Each row was made from one small tree. The marks that hang from a mark follow it in brackets, in the order of their numbers. Every link used is in the known rows. Write each row's tree.
Known rows:
k707(k118(k989(k73)) k719): [-1.27 -2.89  1.70  1.48 -1.08  0.59 -0.82  0.45 -4.41 -2.13 -1.09  1.72
 -0.10 -0.84  0.16  3.38 -4.71 -2.36 -1.72  3.64 -1.63 -3.47  1.25 -1.86]
k191(k583(k118(k707 k989))): [-0.55 -0.55  0.16  1.62 -2.44  2.09  0.88  2.35  0.71  0.21 -1.82 -0.26
  3.47 -1.39 -0.98  0.21  1.79 -0.02  1.78 -1.53  1.97  1.48  1.35  0.11]
k707(k118): [ 1.17 -1.81 -2.07  0.39 -1.53  0.98 -0.08  2.50 -3.32 -0.23  1.26  0.41
 -1.96 -0.91  1.56  2.16 -1.11 -3.17 -1.53  0.42 -0.60 -0.10 -0.10  0.88]
k949(k118(k707 k989(k73))): [-0.90 -0.62  0.80  3.92  1.12 -0.26  0.92 -1.77  0.82 -0.46 -1.91 -1.07
  1.51 -1.21 -1.88  0.68 -1.29 -1.55  2.49  1.44  1.38 -1.00  3.89 -1.27]
k583(k118(k949 k989(k73)) k191): [-3.36  1.04  1.52  0.30  1.52  0.13 -1.33 -4.03 -1.08 -0.88  2.27 -0.25
  1.51  1.44 -2.13  1.05 -1.69  4.88  3.16 -0.69  1.54 -2.05 -1.43 -0.46]
k719(k707): [ 0.97  0.32 -0.74 -1.21 -0.67 -0.17 -0.36  2.31 -1.15  1.32  3.51 -0.15
 -2.51  0.04  2.59  1.66  0.83 -2.78 -0.11 -1.32 -0.89 -0.86  1.23  1.03]
k707(k118(k949 k989(k73)) k719): [-1.52 -1.45  1.92  1.16 -0.14  0.55 -1.78 -0.65 -2.07 -3.16 -2.19  0.97
 -0.44 -0.84 -0.39  1.79 -4.93  0.58 -2.30  3.38 -0.83 -3.29 -0.22 -1.44]
k989(k73): [ 0.64 -1.09 -0.24  0.23  0.58  0.82  0.18 -0.19 -1.47 -1.01  2.46 -1.92
 -0.81  0.75  0.02  4.07  0.10 -1.19  1.39  1.41 -0.02 -1.27  1.69 -0.54]
k949(k118(k707(k719) k989(k73))): [-1.57 -0.81  1.87  3.09  0.62 -0.19 -0.83 -2.00 -1.42 -0.65 -3.50  0.54
  1.05 -2.48 -1.76  0.57 -2.25 -2.26  0.25  2.07  0.19 -2.02  3.21 -2.12]
k989(k118): [ 3.96 -0.80 -1.42 -0.98 -0.40  0.92  1.35  0.36 -1.85  0.46  1.99 -0.41
 -0.75  2.10  0.09  3.63  1.16 -1.98 -0.30  0.04 -1.17  1.83  1.41  1.31]
k707(k719): [ 0.02 -0.15  0.34 -1.51 -1.69  1.41 -1.68  1.67 -4.03 -0.25  0.99 -0.60
 -1.98 -1.45  0.96  2.52 -0.35 -3.38 -1.69  0.46 -0.68 -1.01 -0.54  0.58]
k707(k118(k949) k719): [ 0.14 -0.27 -0.80 -0.51 -1.07  0.92 -2.69  1.19 -3.17 -1.62 -1.41  1.18
 -2.61 -1.97  1.17  0.69 -2.26 -0.65 -4.14  0.63 -0.83 -0.79 -2.30  0.58]
k989(k73 k118(k707(k719) k949)): [ 3.02  0.11 -0.25  0.53  3.25 -0.74 -1.10 -3.06  0.97 -1.79 -2.97  0.90
  0.60  0.34 -0.21  2.08  1.30  2.94 -2.09  0.96 -0.57  1.46  0.80 -1.97]
k719(k707 k949): [ 0.33  0.32 -0.91 -0.06 -1.02 -0.84 -0.30  4.15  0.78  1.19  3.50 -1.47
 -2.30 -0.41  3.42  1.64 -0.57 -1.13 -0.51 -1.22 -0.99 -0.32  0.52  1.22]
k73(k989(k118(k949(k719(k707))))): [ 3.31  0.10 -0.44 -4.37 -0.99 -1.21  2.02  0.44  2.67  1.37  1.56  2.47
 -1.75  3.51  0.03 -1.92  3.79 -0.85 -0.98 -1.92 -3.00  1.14 -1.93  2.70]
k191(k583): [ 1.80 -0.87 -0.80 -1.04 -3.74  2.49  0.28  3.99 -0.71 -0.18  1.27 -2.81
 -0.19 -0.81 -0.46  4.43  2.25 -1.51  0.37 -0.57 -0.09  0.58  0.87  0.75]
k191(k583(k118(k707))): [ 0.81 -0.24 -2.22  0.80 -1.74  1.80  0.04  1.98  0.17  1.01 -1.24  0.35
  2.02 -1.52 -0.17  0.74  4.08  0.16  0.86 -2.50  1.68  2.48  0.67  0.56]
k73(k989(k118)): [ 4.50 -1.48 -0.54 -2.60 -2.38  1.71  2.48  1.25 -1.28 -0.58  1.66  0.43
 -0.25  2.33 -0.29  3.63  2.72 -3.20  0.61 -1.46 -1.96  2.19 -0.76  3.26]
k719(k707 k949(k118(k989))): [-1.36  0.49  0.82  1.94 -1.95 -1.17  0.01  2.78  0.95  1.75  1.61 -0.72
 -1.19 -1.07  0.56 -0.27 -3.77 -2.46  0.62 -0.27 -1.01 -1.60  2.23  1.28]
k118(k949 k989(k73)): [-1.08  0.35  2.31  0.58  0.89  1.21  0.17 -0.89  1.60 -2.57  0.84 -3.14
  0.48  1.10 -1.32  2.28 -2.27  1.83  1.90  2.33  1.12 -2.09  1.01 -0.55]
k73(k989(k118(k949))): [ 4.26 -0.01 -0.38 -3.08 -1.46  1.56  1.50  0.34  1.04 -1.37  0.62 -0.43
 -0.50  2.46 -0.91  2.11  2.70  0.02  0.19 -1.71 -1.15  2.41 -2.36  3.55]
k583(k118(k707(k719) k949)): [-1.08  1.94 -0.72 -0.10  1.45  0.51 -2.90 -1.29 -1.01 -0.18 -2.30  1.90
 -0.04 -2.44  0.80 -2.81  1.34  1.48 -1.97 -1.98  1.84  1.27 -2.21  0.65]
k73(k989(k118(k707 k949(k719)))): [ 3.35 -0.15 -1.25 -2.43 -0.15 -0.12  2.85 -0.18  3.70 -0.04 -1.87  0.59
  0.43  1.88 -0.78 -2.74  4.81  0.14 -0.19 -1.56 -0.60  3.68 -2.43  1.82]
k118(k707(k719) k949 k989): [-1.34  1.33  2.00  0.44  0.14  1.07 -1.44  0.91  0.89 -2.02 -3.04 -1.56
  0.63 -2.60  0.51 -1.29 -1.34  0.63 -0.96  0.62  1.68 -0.12 -0.94 -0.64]

Write each row's tree:
[-1.86  0.85  1.46 -1.92 -0.83  1.02  0.91  0.82  1.68 -0.16  0.78 -2.60
 -0.51  0.79 -1.47 -2.93 -1.24 -0.54  0.70  1.94  0.63 -1.24 -0.93  0.49] | k118(k949(k719) k989)
[-1.63  2.21 -1.40 -1.47  0.45  0.41 -2.19 -2.51 -2.26  0.91  2.97  0.20
 -0.62  0.24 -0.46 -0.26  1.03  3.62  1.33 -3.53  1.56  0.46 -3.57  1.76] | k583(k118(k949) k191)
[-1.90 -1.04  0.51  2.58  1.13 -1.12  1.68 -2.05  1.31  1.06 -1.91 -0.42
  1.20 -0.50 -2.74 -2.62 -0.70 -2.50  1.96  2.41  0.54 -1.40  3.36 -2.17] | k949(k118(k707 k989(k73)) k719)
[ 4.00 -1.46 -1.64  1.65  2.59 -0.64  1.75 -1.75  0.79 -0.48 -0.42 -0.02
  1.24  1.59  0.10  3.41  2.33  0.51  0.65  0.74 -0.28  2.14  3.18 -1.55] | k989(k73 k118(k707))
[-1.42 -2.75  0.51  0.53 -0.23 -2.14  1.32  0.82 -0.90  0.98  1.35  2.81
 -0.90  1.46  0.96 -0.59 -2.67 -2.60 -0.56  3.10 -2.38 -3.93  2.74 -2.11] | k949(k719(k707(k118(k989(k73)))))
[ 3.44 -1.21 -0.45 -0.59 -1.94  0.06  1.22  3.07  0.40 -0.87 -2.49  0.82
  0.83 -0.84  1.66  1.66  1.79 -1.33 -1.87 -1.74 -1.84  3.37 -2.18  1.51] | k73(k989(k118(k707(k719(k949)))))
[-1.91  0.17  1.34  0.92  2.17 -0.57  1.32 -1.48  4.28 -1.09 -1.67 -2.45
  1.45  0.35 -1.17 -2.81 -0.15  1.98  1.59  2.71  1.58 -0.89  0.86 -2.49] | k118(k707 k949(k719) k989(k73))
[-0.62 -1.24  0.04  2.02 -2.20 -1.05  0.41  5.25 -0.03  0.26  1.50  0.49
 -0.90 -0.98  3.41  0.78 -4.62 -1.69 -1.33  0.64 -1.61 -1.51  0.85  0.59] | k719(k707(k118(k989)) k949)
[ 2.79  0.84 -1.25 -3.06  0.99 -1.85  0.62 -0.68  2.06  2.39  1.88  1.56
 -2.36  3.20  0.44 -1.86  2.17  0.35 -1.94 -0.46 -2.30  0.86  0.29  0.84] | k989(k118(k949(k719(k707))))
[ 2.79 -1.33 -0.73  2.01  1.72 -1.50  0.06 -0.17  0.57 -0.96 -2.20  0.14
  0.92 -0.40  1.17  3.29 -0.22  1.41 -1.76  1.32 -1.49  1.57  1.54 -2.28] | k989(k73 k118(k707(k719(k949))))
[-1.60 -0.36  1.27  3.14 -0.18 -1.81  0.18  0.57  1.44  0.81  1.52 -0.57
 -0.37 -0.03 -0.24  1.53 -4.16 -0.91  1.57  1.09 -1.22 -2.95  3.61 -0.31] | k719(k707 k949(k118(k989(k73))))
[-1.78  0.13  0.83 -0.44 -1.68 -1.37  0.69  0.57 -0.36  3.49  1.62  1.20
 -1.80  0.33 -1.05 -3.29 -1.48 -4.76  0.47  0.84 -1.57 -2.60  2.51  0.66] | k949(k118(k989) k719(k707))
[-0.62 -1.00  1.22  2.47  1.24  0.39  1.52  0.10  1.22 -1.55 -0.49 -2.40
  1.79 -0.37  0.16  1.80 -0.68 -0.21  2.54  1.98  1.59 -0.80  2.81 -2.02] | k118(k707 k989(k73))
[-1.05  0.89 -2.44  0.74  1.01 -0.36 -0.86 -1.29 -2.47  1.80  1.54  0.98
  0.80 -1.15  1.14 -0.68  2.55  1.38  1.80 -4.00  2.00  1.86 -1.82  0.27] | k583(k118(k707) k191)
[ 2.60 -0.09 -0.79 -1.95  2.78 -2.53  0.84 -2.89  2.81  1.54  1.80  1.77
 -1.51  4.23 -0.45 -0.19  1.82  1.77 -0.95  1.11 -2.56 -0.43  1.78 -0.92] | k989(k73 k118(k949(k719(k707))))
[-0.15  0.14 -0.68  1.12 -0.55  0.10 -1.04  3.53 -0.04 -0.30 -1.46 -1.68
 -0.63 -3.46  2.86  0.51 -0.51 -0.88 -2.00 -0.39  0.50  1.33 -1.13 -0.50] | k118(k707(k719(k949)))
[ 3.76  0.13  0.02 -2.00 -0.52  0.76  0.18  0.03  0.77 -1.82 -3.30  1.59
  0.28 -0.15  0.16  0.31  3.26  0.30 -2.06 -1.96 -0.86  2.91 -2.63  1.75] | k73(k989(k118(k707(k719) k949)))
[-1.45 -1.00  2.22  1.89  0.80  0.30 -0.43 -0.19 -0.99 -1.81 -2.09 -0.81
  1.33 -1.72  0.31  1.78 -1.63 -0.93  0.23  2.31  0.52 -1.82  1.93 -2.72] | k118(k707(k719) k989(k73))
[-1.63  1.25 -1.09 -2.37  0.50  0.40 -0.59 -1.46 -0.25  1.75  1.43  0.70
 -1.08  1.03 -1.15 -4.13  1.37  0.35 -0.17 -0.72  0.95  0.30 -2.09  1.66] | k583(k118(k949(k719)))
[-1.31 -0.59  1.13  0.80 -2.95  1.99 -0.93  2.19 -1.50  0.05 -3.38  1.36
  2.91 -2.75 -0.82  0.26  0.93 -0.69 -0.30 -0.88  0.84  0.43  0.61 -0.49] | k191(k583(k118(k707(k719) k989)))
[-2.12 -0.91  1.34  0.44  0.13 -2.11  0.90 -1.79  0.19  2.52  1.57  1.28
 -1.13  1.27 -1.86 -1.59 -1.84 -3.25  1.40  2.30 -1.95 -3.93  3.88 -1.22] | k949(k118(k989(k73)) k719(k707))
[-2.58  0.73 -0.18  1.51  0.29  0.05  0.08 -0.91 -1.91  1.17  1.04  0.55
  2.33 -0.81  0.10 -1.15  0.35  1.31  2.81 -2.71  2.27  0.69 -0.87 -0.11] | k583(k118(k707 k989) k191)
[-1.66  1.16  0.70 -0.14  0.49  0.08  1.19  0.76  3.76 -0.14 -1.54 -2.44
  0.70 -0.63 -0.35 -4.65  0.26  0.46  0.77  1.14  1.96  0.55 -0.45 -0.70] | k118(k707 k949(k719) k989)
[ 3.03  0.66 -2.10 -1.01  1.97 -0.87  1.53 -1.08  3.37  1.03 -1.50 -0.42
  0.07  1.40 -0.43 -2.96  3.14  1.26 -1.04  0.03  0.02  3.40 -0.36 -0.07] | k989(k118(k707 k949(k719)))
[-1.35  1.57 -1.99 -0.70  1.85 -0.26 -0.23 -1.57  1.91  1.59 -0.99  1.01
  0.02 -0.36 -0.26 -5.86  2.85  1.44 -0.01 -1.43  2.33  1.85 -1.74  0.64] | k583(k118(k707 k949(k719)))
[ 3.98 -1.33 -0.27 -1.53 -1.59  0.70  1.09  1.10 -1.47 -0.73 -2.50  2.19
  0.47 -0.31  0.82  1.69  3.42 -2.80 -1.58 -1.63 -1.78  2.73 -1.26  1.30] | k73(k989(k118(k707(k719))))
[ 3.01 -0.49 -1.19  1.06  0.15 -0.62 -0.05  1.90  0.04  0.11 -2.15  0.09
  0.46 -1.18  1.98  1.53  0.10 -0.16 -2.72 -0.20 -1.14  2.93  0.12 -0.41] | k989(k118(k707(k719(k949))))
[-1.70  1.34  1.70 -2.03 -0.40 -0.75  0.29  1.24  2.48  1.22  1.91 -0.64
 -1.52  1.13  0.38 -3.56 -0.78 -0.52 -0.02  0.86 -0.48 -2.03  0.15  0.23] | k118(k949(k719(k707)) k989)
[-2.13  0.30  2.06 -1.08  1.30 -1.54  0.53 -0.95  3.09  0.32  1.73 -0.54
 -0.80  2.13 -0.32 -1.79 -1.12  1.00  0.93  2.14 -0.80 -3.25  1.45 -1.40] | k118(k949(k719(k707)) k989(k73))
[-2.00 -2.74  1.47  2.59 -1.46 -0.16 -0.62  2.44 -2.39 -2.35 -1.25  0.30
  0.18 -1.47  0.95  3.23 -6.28 -0.90 -2.05  3.61 -1.68 -2.88  0.32 -1.85] | k707(k118(k989(k73)) k719(k949))
[-4.10  1.79  0.81 -2.01 -0.22 -0.10 -0.51 -2.36 -0.91  1.77  2.33  0.22
  0.46  1.23 -1.99 -4.11 -0.69  2.57  2.03 -1.24  1.06 -0.84 -3.48  0.48] | k583(k118(k949(k719) k989) k191)
[-2.65  1.88 -1.49 -2.80  0.54 -0.54 -1.43 -2.72 -1.47  2.45  2.90  0.76
 -0.87  0.95 -1.27 -3.45  1.67  2.67  0.83 -2.50  0.68  0.27 -4.07  0.89] | k583(k118(k949(k719)) k191)
[-2.35  2.12 -2.20 -1.05  1.93 -1.24 -1.04 -2.81  0.60  2.21  0.43  0.93
  0.02 -0.41 -0.26 -5.34  3.12  3.62  0.85 -3.26  2.16  1.82 -3.80 -0.17] | k583(k118(k707 k949(k719)) k191)
[-2.75  0.68  0.58 -0.36 -1.21  0.81 -0.51 -0.93 -3.96  1.26  3.42  0.38
  1.09  0.48 -0.71  0.58 -1.21  0.38  2.85 -1.76  1.01 -0.83 -1.25  1.06] | k583(k118(k989) k191)
[ 3.23  0.97 -0.84 -0.42  1.50  0.03 -1.26 -0.98  0.55 -0.90 -3.01  0.61
 -0.14 -0.58  0.60  0.21  1.59  1.44 -2.95 -0.52 -0.27  2.62 -0.61 -0.20] | k989(k118(k707(k719) k949))
[-1.69  0.38  2.52  1.59  1.83  0.27 -1.29 -1.18  1.36 -2.80 -3.14 -1.34
  1.20 -1.56 -0.19  0.34 -1.69  2.10 -0.26  1.99  1.34 -1.49  0.49 -2.55] | k118(k707(k719) k949 k989(k73))
[-0.51 -0.35  0.28  0.85 -1.15  1.30 -0.12  1.73 -0.43 -1.99 -0.54 -0.96
 -0.49 -0.62  0.36  0.11 -3.53 -0.09 -0.96  1.35  0.55 -1.00 -0.85  1.01] | k707(k118(k949 k989))
[-3.02  2.06  0.93 -0.68 -0.18  0.90 -1.39 -2.08 -1.63  0.18  2.46 -0.43
  0.89  0.43 -1.25 -0.76 -1.16  3.40  2.31 -2.25  1.80 -0.63 -2.80  1.39] | k583(k118(k949 k989) k191)
[ 3.40 -0.05 -0.74 -0.45  2.37  0.20  0.49 -3.00  1.29 -1.57  0.89 -0.86
 -0.16  3.06 -1.33  3.80  0.73  2.58  0.04  1.15 -0.66  0.77  1.34 -0.12] | k989(k73 k118(k949))
[-1.40  2.39 -2.16  0.45  1.93 -0.31 -1.88 -2.40 -0.07  0.73  0.61  0.38
  0.53 -1.03  0.66 -2.10  2.50  4.65  1.35 -4.19  2.79  2.19 -3.21  0.66] | k583(k118(k707 k949) k191)
